What can hang from each mark
q304: q156 q539
q432: q304 q309 q453
q453: q539
q539: q820
q309: q432
q156: q309 q453 q820
q820: q432

Known rows, with every way that one mark hangs from another
{q539 {q820 {q432 q304 q309}}}: [ 0.740  1.687  1.350 -0.687 -0.902 -0.276  0.405 -3.927  2.876 -0.464
  1.478 -0.591  1.649 -0.985  3.769  1.196 -2.685 -1.336  0.047  0.194
 -0.341]
{q304 q156}: [ 0.568  0.459 -0.534  0.124 -0.124 -0.651  0.170 -0.636  1.178  0.535
 -2.191  0.768 -0.002 -0.290 -1.362 -1.993  0.728  0.493 -0.386  0.168
  0.574]
{q156 q820}: [ 0.580 -0.124  1.137 -0.065 -0.053  0.654 -0.373 -0.451 -1.619 -0.106
  1.693 -0.554 -1.536  0.291 -2.174 -0.930 -0.152 -0.380 -1.389  0.806
  0.682]
{q453 {q539 {q820 {q432 q309}}}}: [-0.831  1.531  1.089 -1.138 -0.617  2.214  0.339 -3.485  1.556 -0.012
  1.779 -0.389 -0.229 -0.469  4.010  0.429 -2.017 -0.591 -0.288  0.639
 -0.157]
{q539 {q820 {q432 {q304 q156} q453}}}: [ 1.751  3.051  1.751 -0.861  0.554  0.842  0.026 -3.179  4.110 -1.962
 -2.202 -0.391  1.274 -1.740  2.944 -1.873 -2.697 -1.164 -1.001 -0.219
 -0.255]
{q539 q820}: [ 0.393 -0.992  1.419 -0.472 -0.290  1.896 -0.029 -1.531  0.289  0.898
  0.947 -0.310  0.126 -0.595 -0.170  0.018 -1.352 -0.287 -0.549  0.941
 -0.592]
{q453 q539}: [-0.930  0.683 -0.037 -0.819  0.177  1.941  0.144  0.217 -0.722 -0.336
 -1.561 -0.402 -0.111  0.315  1.813 -0.290 -0.412 -0.475 -0.608 -0.551
  0.251]
{q309 {q432 {q304 q539}}}: [-0.229  0.115  1.638  0.448  1.300  0.209  0.734  0.031  0.020 -4.906
 -4.311 -1.304  2.029 -0.667  2.033  2.413 -2.128  1.322  0.463 -0.750
  1.892]
{q453 {q539 {q820 {q432 q304}}}}: [ 0.093  1.443  1.692 -1.539 -0.386  2.788  0.844 -2.149  0.691 -0.467
 -1.284 -0.566  1.532 -0.097  4.103 -0.451 -3.060 -2.159 -1.352 -0.381
  0.308]
{q539 {q820 {q432 q304}}}: [ 1.076  0.754  1.843 -0.585 -0.517  0.876  0.602 -2.378  1.561 -0.074
  0.297 -0.157  1.709 -0.287  2.298 -0.101 -2.572 -1.818 -0.553  0.131
  0.238]
{q820 {q432 q309 q453}}: [-0.274  3.560 -0.034 -0.420  0.764 -0.929 -0.518 -2.286  3.417 -2.980
  2.089 -0.672 -0.568 -1.360  4.575  0.948 -0.866  0.157  1.046 -0.234
 -0.427]
{q309 {q432 q304 q453}}: [ 0.398  2.691  0.638  0.485  1.115  0.702 -0.061  0.287  1.531 -5.805
 -3.261 -1.957  2.339 -1.830  3.962  2.559 -0.922  0.003 -0.064 -0.919
 -0.421]
{q304 {q156 q309}}: [ 1.415  0.361  0.187 -0.799  0.701 -2.317 -0.091 -0.682  1.384  0.642
 -2.355  0.162 -0.986  1.187 -1.690 -3.030  0.925  2.884 -0.646  0.021
  0.636]
{q156 q309 {q820 {q432 q304}}}: [ 2.011  1.417  2.198 -1.260  0.607 -1.986  0.041 -1.451 -0.390 -1.092
  0.952 -0.979 -0.822  2.130  0.072 -2.191 -1.003  0.423 -1.695 -0.071
  1.464]
{q820 {q432 {q304 q156 q539} q309}}: [ 0.312  2.256  0.944 -0.496  0.683 -2.767  0.685 -3.457  3.297 -2.283
 -3.412  0.210  0.888 -0.743  2.835 -0.879 -2.893  1.099  0.746 -0.974
  2.415]
{q309 {q432 q304 {q453 q539}}}: [-0.504  3.472  0.535 -0.208  1.323  2.629  0.193  0.496  0.774 -6.076
 -4.729 -2.302  2.242 -1.463  5.814  2.413 -1.288 -0.357 -0.803 -1.382
 -0.319]
{q304 {q156 q309 q453}}: [ 0.940  0.922 -0.428 -1.909  1.812 -3.897 -0.453 -1.113  1.407  0.777
 -0.389 -0.603 -1.813  1.832 -2.960 -3.854  1.963  3.946 -0.152  1.117
  0.652]
{q304 {q156 q453 q820}}: [ 0.781  1.024  0.321 -0.824  1.025 -1.486 -0.668 -1.522 -0.419  0.658
  1.550 -0.649 -2.557  0.532 -4.759 -3.508  1.524  1.240 -1.296  2.023
  1.317]
{q820 q432}: [-0.041  0.846  0.437  0.077 -0.062 -0.307  0.363 -0.655  0.717 -0.160
  1.335  0.507 -0.149  0.522  1.081 -0.617 -0.038 -0.419  0.565  0.193
  0.851]

Rows
[ 1.151  1.927  2.479 -1.136  2.428  0.047 -0.552 -1.862  0.790 -4.190
 -4.322 -1.280 -1.036 -1.397  0.226 -2.215 -3.487  0.672 -1.946 -1.022
  2.122]
{q432 {q304 {q156 q820} q539} q453}
[-0.627  1.494  1.484 -1.751  1.091  4.413 -0.379 -1.278  0.987 -1.762
 -1.089 -1.501 -0.390 -1.402  3.448  0.029 -2.517 -0.611 -1.547 -0.096
 -1.244]
{q432 {q453 {q539 q820}}}
[-0.923  2.379  1.002 -1.744  0.762  3.175 -0.585 -2.805  2.085 -2.159
  0.006 -1.703 -0.416 -1.984  4.879  1.312 -2.672  0.067 -0.628  0.038
 -1.579]
{q432 q309 {q453 {q539 q820}}}
[-0.583  4.257 -0.318 -1.557  0.898  0.584 -0.262 -1.564  2.186 -3.937
 -2.808 -2.016  1.238 -1.785  6.710  1.691 -2.524 -0.839 -0.615 -2.050
 -0.906]
{q432 q304 q309 {q453 q539}}
[ 0.852  1.530  0.311 -0.929  1.818 -3.049  0.063  0.044  0.531 -3.280
 -0.905 -2.472  0.896  1.439  0.276  0.558  1.342  3.312  0.398  0.631
  0.404]
{q156 {q309 {q432 q304}} q453}
[-0.768  1.660  1.794 -0.400  1.055  5.216 -0.181 -0.775  0.837 -4.450
 -1.903 -2.082  0.669 -1.767  3.688  1.949 -1.426  0.406 -0.835  0.585
 -0.913]
{q309 {q432 {q453 {q539 q820}}}}
[ 0.370  4.421  0.100 -0.626  0.683 -1.616 -0.128 -2.565  3.770 -3.812
  0.101 -1.229  1.231 -1.539  6.090  1.290 -2.125 -0.944  0.460 -1.290
 -0.448]
{q820 {q432 q304 q309 q453}}
[-0.248 -1.075  3.170 -0.939  0.943  1.775  0.308 -2.473  0.886 -0.726
  0.654  0.024 -0.694 -0.088  0.865 -0.579 -3.284  0.733  0.311  0.760
  1.647]
{q304 {q539 {q820 q432}}}
[ 1.211  2.887  1.362 -0.209  0.919  0.192 -0.585 -2.004  1.747 -2.041
  0.410 -0.148 -2.101 -0.655 -0.426 -3.185 -0.383 -0.140 -1.340  0.604
  1.239]
{q304 {q156 {q820 {q432 q453}}}}
[-0.634  1.733 -1.001 -1.750  1.102 -0.392 -0.060 -0.826  0.420  0.460
 -1.781 -0.463 -1.061  0.400 -0.823 -2.868  1.175  1.112 -0.592  0.681
  0.710]
{q304 {q156 {q453 q539}}}
[ 0.524  0.027  1.039 -2.405  3.158 -3.648 -0.305 -1.391  1.238 -0.731
 -1.884 -0.886 -2.337  1.770 -2.909 -3.779 -0.082  5.373  0.220  0.574
  2.233]
{q304 {q156 q309 q453} q539}
[ 0.598  2.889  1.623 -1.017  2.264 -0.892  0.173 -1.883  3.450 -4.409
 -4.719 -0.389  0.594 -1.327  3.548 -1.879 -3.479  0.539 -0.123 -1.567
  2.181]
{q820 {q432 {q304 q156 q539} q453}}
[ 0.190  1.444  0.569 -0.603  0.798 -2.545  0.264 -2.784  2.529 -2.067
 -4.704 -0.132  1.006 -1.300  1.603 -0.295 -2.822  1.521  0.163 -1.164
  1.653]
{q432 {q304 q156 q539} q309}
[-1.334  3.420 -0.507 -1.242  1.100  1.324 -0.563 -1.428  1.823 -3.207
 -0.832 -1.387 -0.535 -1.505  5.216  1.143 -1.269  0.296 -0.104 -0.932
 -1.042]
{q432 q309 {q453 q539}}
[-0.206  2.432  1.292 -1.446 -0.616  1.429  0.672 -3.703  2.099 -0.900
 -0.102 -0.726  1.552 -0.639  5.372  0.804 -3.195 -1.621 -0.721 -0.249
 -0.055]
{q453 {q539 {q820 {q432 q304 q309}}}}
[-1.151  2.590  0.466  0.112  1.355  3.310 -0.059  0.626  0.456 -5.311
 -2.832 -1.839  0.309 -1.233  4.183  1.945 -0.096  0.788 -0.304 -0.353
 -0.204]
{q309 {q432 {q453 q539}}}
[ 1.633  1.388  1.123  1.260 -0.212  0.028  0.231 -0.835 -0.216 -2.976
 -3.225 -0.874  1.174 -0.556 -1.659 -0.469  0.197  0.046 -1.852  0.532
  1.564]
{q309 {q432 {q304 {q156 q820}}}}
[ 1.514  3.924  0.617 -0.453  0.593 -1.391 -0.830 -2.977  2.391 -3.098
 -1.737 -1.370 -0.298 -1.943  1.511 -1.143 -1.646 -0.215 -1.650 -0.519
  0.090]
{q432 {q304 {q156 q820}} q309 q453}
[ 0.087  1.003  1.279 -0.353 -0.869  0.285  0.232 -3.690  2.420  0.320
  3.260 -0.086 -0.098 -0.712  2.148  0.594 -1.440 -0.203  0.553  1.175
 -0.258]
{q539 {q820 {q432 q309}}}
[-0.875  3.247  0.368 -1.365  1.208  2.136 -0.091 -0.516  1.479 -2.930
 -0.637 -0.729 -0.719 -0.448  4.920 -0.605 -1.257 -0.738 -0.289 -0.950
  0.223]
{q820 {q432 {q453 q539}}}
[ 0.071  2.577  1.452 -0.849  0.316  0.975 -0.467 -3.613  3.688 -1.958
  2.789 -1.018 -0.606 -1.841  4.331  0.734 -2.175 -0.066  0.431  0.690
 -0.990]
{q539 {q820 {q432 q309 q453}}}
[ 0.388  0.718  3.079 -1.845  2.309  2.026 -0.263 -2.040  1.706 -3.714
 -3.033 -1.791  0.788 -1.868  3.404  0.645 -5.356  0.192 -0.744 -0.968
  0.091]
{q432 {q304 {q539 q820}} q453}
[-0.267  3.060  1.566 -1.312  1.208  2.763 -0.429 -1.157 -0.285 -3.066
  1.025 -1.235 -2.119 -0.021  2.750 -1.569 -1.433 -1.184 -1.727  0.039
  0.881]
{q156 {q820 {q432 {q453 q539}}}}
[ 0.332 -1.405  2.439 -0.714  0.960  1.308  0.242 -2.452  1.288  0.027
 -2.922  0.188 -0.669 -0.837 -1.593 -1.936 -2.858  1.840 -0.616  0.605
  1.427]
{q304 q156 {q539 q820}}
[-0.446  0.036  0.447 -1.388  2.298 -1.992 -0.173 -1.264  0.980 -0.716
 -1.874 -0.393 -1.757  0.157 -2.444 -2.566 -0.442  3.063  0.556  0.748
  2.198]
{q304 {q156 q453} q539}
